Each row comes from the steps of one walk. Every step used is in the known rows, and no mark comes twice. Write the walk behind each row, first mark first.
Known rows
samal > bana > mopef > famot > batud: [ 12.6 -16.0  25.6 -27.8  20.7   8.2   9.6  22.9 -18.8  16.4 -18.4 -18.3
  -1.6  -4.6  -8.1  13.5  17.8 -56.4 -64.4  20.4  -0.7  13.5 -10.1 -33.4]
samal > bana: [ 10.6  -2.0  14.5 -26.9   2.7  23.0  15.7  20.1 -32.6   9.2  -0.6   1.0
  27.6   3.9  -7.1  -8.6  40.6 -38.5 -39.3   8.3 -22.7   9.2   8.4 -30.8]
mopef > bana > samal: [ 16.0  30.3  21.0 -11.0 -27.4 -11.5  -5.3  11.8 -39.2  26.5 -12.2  -5.5
  21.1   0.2 -24.7 -21.3  13.7 -41.2 -58.6   2.6  -5.9  20.0  -6.1 -27.7]
batud > famot > mopef > bana > samal: [ 35.7  41.0  28.0  -7.6 -22.1 -17.3   4.5  32.0 -40.4  32.0 -38.6 -16.0
   0.5   4.9  13.1 -15.2  27.9 -54.2 -73.7  18.1  -2.7  27.8 -10.6 -28.9]
batud > famot > mopef > zimu: [ 32.8   6.0  34.8 -11.7   8.3   4.0  -8.7  27.7 -34.1  31.1 -37.5   9.7
  -2.3   2.5  38.9  14.4  35.9 -57.7 -52.4  38.0   1.4   7.1  -4.8 -39.3]
famot > batud > kibiv: [  1.4 -11.1  12.9  -2.0  -7.2  18.6  -1.5  49.4 -34.6  42.9 -34.9  -0.3
 -20.6  15.6  34.0  13.3  44.1 -45.1 -26.7  28.2   4.1  17.0   1.3  -9.8]
samal > bana > mopef: [  6.2  -8.5  24.9 -36.4  11.0  13.2  13.2  12.5 -26.8  12.0   1.2 -14.7
  24.5   4.2 -28.6 -15.3  20.5 -29.9 -42.0   4.0 -10.5  11.5  -0.8 -23.5]
kibiv > batud: [  9.0   4.2  18.5 -18.0 -15.6  12.8  -4.1  39.3 -34.9  29.1 -19.2  16.8
  15.1  17.4  16.2  -1.5  31.6 -42.0 -26.8  16.6   1.4  12.9  -1.9 -14.6]
kibiv > batud > famot > mopef > zimu: [ 33.8  10.3  27.5  -9.8  -8.4   1.4 -12.1  57.0 -41.6  40.0 -46.1  17.1
  -8.7   3.8  53.6  15.8  34.6 -60.3 -51.8  41.6  13.2   6.3  -8.2 -27.5]
suror > detu > zimu: [ -8.6  29.0  27.0 -45.4  21.4   7.5 -18.7  27.2 -14.5  24.1  -3.3  -6.4
  38.9  31.4  -6.8 -16.7  12.1 -45.0 -36.7  12.4 -28.4  16.4 -11.2 -36.0]
bana > mopef > zimu > detu > suror: [  4.1   6.3  50.7  -8.0   5.5   0.5 -29.5  -9.9  -5.2  23.6  -5.0  28.4
  20.8   3.5 -28.6  -2.6 -28.4 -22.3 -52.4  26.0   4.3  -6.4 -30.9  -2.0]
detu > zimu > mopef > bana > samal: [  1.3  63.6  23.6 -14.0   6.2 -17.7 -22.2  16.8 -29.9  17.0  -2.7 -25.8
  28.0   1.6 -19.3 -28.0 -12.1 -51.4 -65.9 -11.0 -17.7  33.1 -21.1  -7.9]
famot > mopef > zimu > detu > bana: [ 21.5  24.1  43.6   6.8   1.2  -7.0 -29.7   5.3 -19.5  18.8 -15.0  26.7
   2.9  -0.9  11.2  29.8   1.1 -55.7 -59.5  13.1  -6.0  -1.5  -1.1 -22.8]
kibiv > batud > famot > mopef > bana > samal: [ 36.8  45.6  21.1  -5.7 -37.4 -20.1   0.4  61.3 -48.1  40.1 -47.1  -8.8
  -6.1   6.9  27.1 -13.2  27.1 -56.7 -72.8  21.2   9.0  27.1 -13.9 -18.1]
suror > detu > bana: [  8.7  23.2  29.7 -38.6  -1.4  13.9 -19.3  22.5 -23.3  24.0  -8.9   5.4
  28.9  29.6 -18.5  11.1   8.7 -43.8 -36.4   4.0  -8.2   8.4 -12.6 -38.4]
zimu > mopef > famot: [ 12.8  16.2  38.3 -21.4  29.8  18.5  -5.5  -2.4 -25.6  11.8 -12.1  -7.2
  15.1   5.2   7.9  21.3  21.3 -72.3 -42.4   8.0   5.1  19.6 -21.0 -22.7]
kibiv > batud > famot > mopef > zimu > detu: [ 35.8  28.4  46.7   6.7 -11.4  -8.1 -18.8  46.8 -36.2  34.4 -43.4  28.0
 -14.2   5.9  53.5  14.6  20.1 -59.5 -57.8  32.9  16.3   2.3  -9.3  -7.0]
detu > bana > mopef > famot: [  3.8  -3.1  39.8 -23.9  19.4   8.8 -21.2  -3.4 -10.3  19.9 -18.3  -9.7
  19.5   9.3 -24.2  22.9  -1.4 -43.9 -61.0  11.8   3.5  16.2 -19.0 -29.5]
batud > famot > mopef: [ 28.1  10.7  33.2 -17.0   6.8  10.0   8.6  30.5 -29.5  27.6 -37.7  -0.7
   1.0  20.5  38.6   3.8  46.6 -52.5 -42.1  28.6  -8.8  21.6  -1.6 -25.6]
samal > bana > mopef > famot > batud > kibiv: [  0.6 -23.3  18.1 -17.3  18.3  19.5   9.6  41.5 -26.5  29.8 -29.8 -29.9
 -20.5  -3.5   8.2  20.4  34.9 -54.1 -62.5  28.8   9.1  16.2 -10.5 -21.7]
bana > samal: [ 21.5  16.1  17.6 -23.2 -16.0   3.9  -2.6  24.0 -33.6  24.1  -7.4  -2.2
  32.1   9.7  -9.9 -10.8  28.1 -46.6 -48.5   7.2 -12.2  16.6   1.2 -22.4]
famot > mopef > zimu > detu: [ 23.0  16.7  45.6   1.3   4.5  -6.6 -13.8   2.0 -23.7  20.0 -12.9  25.1
   0.8  -2.0  20.2  15.8  17.1 -60.1 -48.4  21.8  -4.0  -1.2   2.2 -25.3]
kibiv > batud > famot: [ 20.9  12.3  26.3 -13.6 -15.9  14.7  -5.1  54.0 -39.4  35.6 -41.8  12.7
   7.7  23.1  35.0  -4.9  35.9 -38.8 -35.6  25.2  10.0  17.4  -9.8  -7.2]

Write each row's walk
[ 10.5   5.7  56.8  -8.6   6.9  -9.0 -26.3 -10.4 -21.8  22.5  -8.6  16.8
  10.2  -0.2 -19.3   0.6 -13.9 -35.1 -46.1  11.0  13.3  -2.8 -10.5  -9.8] | bana > mopef > zimu > detu
[  6.1   5.3  39.5 -13.7   7.0   7.6 -13.2  -0.6  -9.9  10.1   5.4  19.5
  26.6  -8.4 -37.8  -8.5 -20.3 -22.1 -65.2  21.1  -7.2 -11.2 -24.7  -8.0] | samal > bana > mopef > zimu > detu > suror
[ 33.4  31.6  52.0  11.4   0.9  -5.2 -29.9  20.0 -23.9  24.8 -37.7  22.0
  -4.8   6.1  29.1  27.0   5.0 -52.3 -68.4  22.1   2.2   2.8  -8.2 -15.5] | batud > famot > mopef > zimu > detu > bana
[ 21.8  39.1  22.3 -41.3 -17.7   1.2 -21.0  35.3 -29.1  26.3  -4.8  -6.7
  39.9  23.1 -29.7   3.7   4.5 -50.9 -57.9  -2.3  -9.2  11.6 -13.4 -36.2] | suror > detu > bana > samal
[ 27.0  36.2  36.6   4.2 -22.5 -12.2 -41.1  14.1 -28.1  20.7  -7.4  21.2
  26.3  -5.4 -19.5  13.3 -13.2 -46.1 -74.8   0.9  -3.0  -1.6  -4.6 -12.4] | mopef > zimu > detu > bana > samal
[ 23.9  29.9  29.0  -2.8 -20.9  -8.0   1.8  47.6 -42.3  38.1 -50.1   2.7
 -17.1  13.5  38.2  -5.9  30.6 -49.6 -51.8  27.1  10.6  24.4 -13.1 -20.5] | kibiv > batud > famot > mopef > bana
[  1.8  79.1  29.6 -38.7   7.1 -19.6 -24.7  25.4 -30.0  21.3   1.0 -31.9
  33.5  14.5 -30.4 -28.5 -20.9 -60.3 -64.4 -12.0 -12.3  27.2 -32.0 -23.0] | suror > detu > zimu > mopef > bana > samal
[ 15.3  16.9  38.9   1.6   2.7   2.7 -17.1   2.9  -8.2  20.7  -9.7  37.2
  11.1   1.1  10.5  13.2   1.3 -48.0 -55.7  36.8 -12.0  -4.8 -18.3 -16.8] | famot > mopef > zimu > detu > suror
[  8.9 -11.4  37.5 -25.4  10.5   0.8 -20.2   0.5 -27.5  27.9 -10.7   5.4
  15.8  -2.3 -18.8   1.3   1.3 -36.1 -40.0  19.8   9.6   1.7  -9.6 -31.4] | bana > mopef > zimu
[  6.2  14.6  59.2  -6.7  15.9  -1.0 -27.3 -14.3  -5.4  13.9 -15.9   1.7
  13.8  11.6 -24.7  22.6 -15.2 -43.3 -66.4   2.2   6.1  12.3 -20.6  -7.8] | zimu > detu > bana > mopef > famot
[  8.3  13.0  40.6   2.5  -3.7   9.8 -27.5  -2.1 -11.0  20.7  -6.5  43.5
  23.2   2.7  -8.0   3.3  -8.6 -30.7 -50.3  29.8  -6.7  -9.1 -22.1  -9.7] | mopef > zimu > detu > suror
[-11.7  47.3  30.9 -10.7  22.8  -6.0 -20.4   3.2 -24.0  15.1  -6.7 -15.0
  17.3   8.5  -8.6 -20.6  -8.2 -44.5 -43.8  -4.9 -16.6  29.5 -20.4 -10.2] | detu > zimu > mopef > bana
[ -7.3  33.4  27.5 -22.8  34.8  10.0 -17.9  15.1 -18.7  12.4  -2.1 -10.6
  29.3  16.2   6.8 -10.2   6.0 -49.7 -33.7  -0.6 -23.7  26.2 -12.8  -4.5] | detu > zimu > mopef
[  7.3 -12.2  30.9 -36.0  26.2  16.6  10.9   3.4 -20.1   8.6  -5.1 -20.9
  22.6  -3.5 -24.3   3.5  23.4 -47.9 -62.5  13.2  -5.6  12.8 -10.5 -37.1] | samal > bana > mopef > famot
[-10.7  62.6  36.8 -34.7  25.2  -7.7 -23.6  11.5 -24.2  19.2  -3.1 -20.2
  22.9  20.2 -19.3 -20.6 -16.1 -53.5 -42.8  -6.1 -10.8  25.4 -32.1 -26.2] | suror > detu > zimu > mopef > bana
[ 10.1  10.8  53.5   1.1  10.9  -8.4 -27.5   5.3  -4.7  21.8 -28.7   4.8
 -10.2  11.5  -8.5  32.2 -21.0 -51.2 -68.1   9.0  11.4  12.9 -18.5  -4.1] | zimu > detu > bana > mopef > famot > batud
[  9.3 -14.3  36.3 -22.1  18.6   2.1  -6.3  13.1 -14.2  28.9 -28.9  -8.3
  -8.8   7.9   0.6  19.3   9.4 -57.6 -52.0  25.7  10.2  17.0 -16.0 -27.6] | bana > mopef > famot > batud
[ 22.8  25.2  35.9  -4.9  -4.8  -5.3   5.3  18.5 -34.7  29.6 -43.2  -4.3
 -11.1  11.7  23.8  -7.1  31.5 -47.2 -52.4  24.0  -1.2  25.0  -9.8 -31.3] | batud > famot > mopef > bana
[  2.6 -14.5  18.3  -1.6   8.6  21.7  -4.2  40.8 -28.5  39.8 -41.7  -6.4
 -23.5   7.2  38.4  32.5  47.2 -63.1 -47.2  38.1   9.3  18.2  -7.8 -22.6] | mopef > famot > batud > kibiv
[ -1.0   3.8  45.8  11.5   8.8   3.0 -27.8  24.9 -12.1  35.2 -39.8  -7.9
 -28.4  11.5   8.0  39.8  -3.6 -48.8 -66.1  17.4  21.5  16.1 -21.1   7.7] | zimu > detu > bana > mopef > famot > batud > kibiv
[ 13.8  -7.8  25.7 -11.5  10.6   9.9  -4.5  20.5 -20.0  26.3 -30.3   6.6
  -5.1   7.6  22.0  25.2  29.2 -65.6 -48.7  29.0  -0.7  14.9  -6.8 -35.4] | mopef > famot > batud
[ 28.7  29.0  41.6   7.4 -13.4   1.6 -21.5  46.9 -19.4  34.7 -40.8  40.6
  -4.1   9.1  43.4  11.1   5.4 -47.5 -64.1  48.5   8.0  -1.7 -29.7   0.8] | kibiv > batud > famot > mopef > zimu > detu > suror
[ 10.4  17.5  26.9  -9.0  -4.1  -6.7   6.7   3.3 -30.2  23.6 -19.5  -0.5
  -2.8   5.7   5.6  -4.5  28.1 -50.0 -42.8  15.8 -10.0  20.7  -1.8 -38.5] | famot > mopef > bana
[  6.2  34.5  35.6  -9.5   3.9   0.3  -5.6  -5.0 -37.2  17.1 -11.1  -3.9
   5.2   4.9 -11.5  -7.5   3.8 -48.0 -32.4  -6.0   6.4  22.3 -19.5 -15.3] | zimu > mopef > bana
[ 33.8  24.2  54.1   5.2   4.4  -5.3 -13.5  16.7 -29.1  25.7 -35.3  20.8
  -6.7   4.2  39.0  13.2  20.8 -57.1 -57.6  29.0   4.6   3.7  -5.3 -17.4] | batud > famot > mopef > zimu > detu
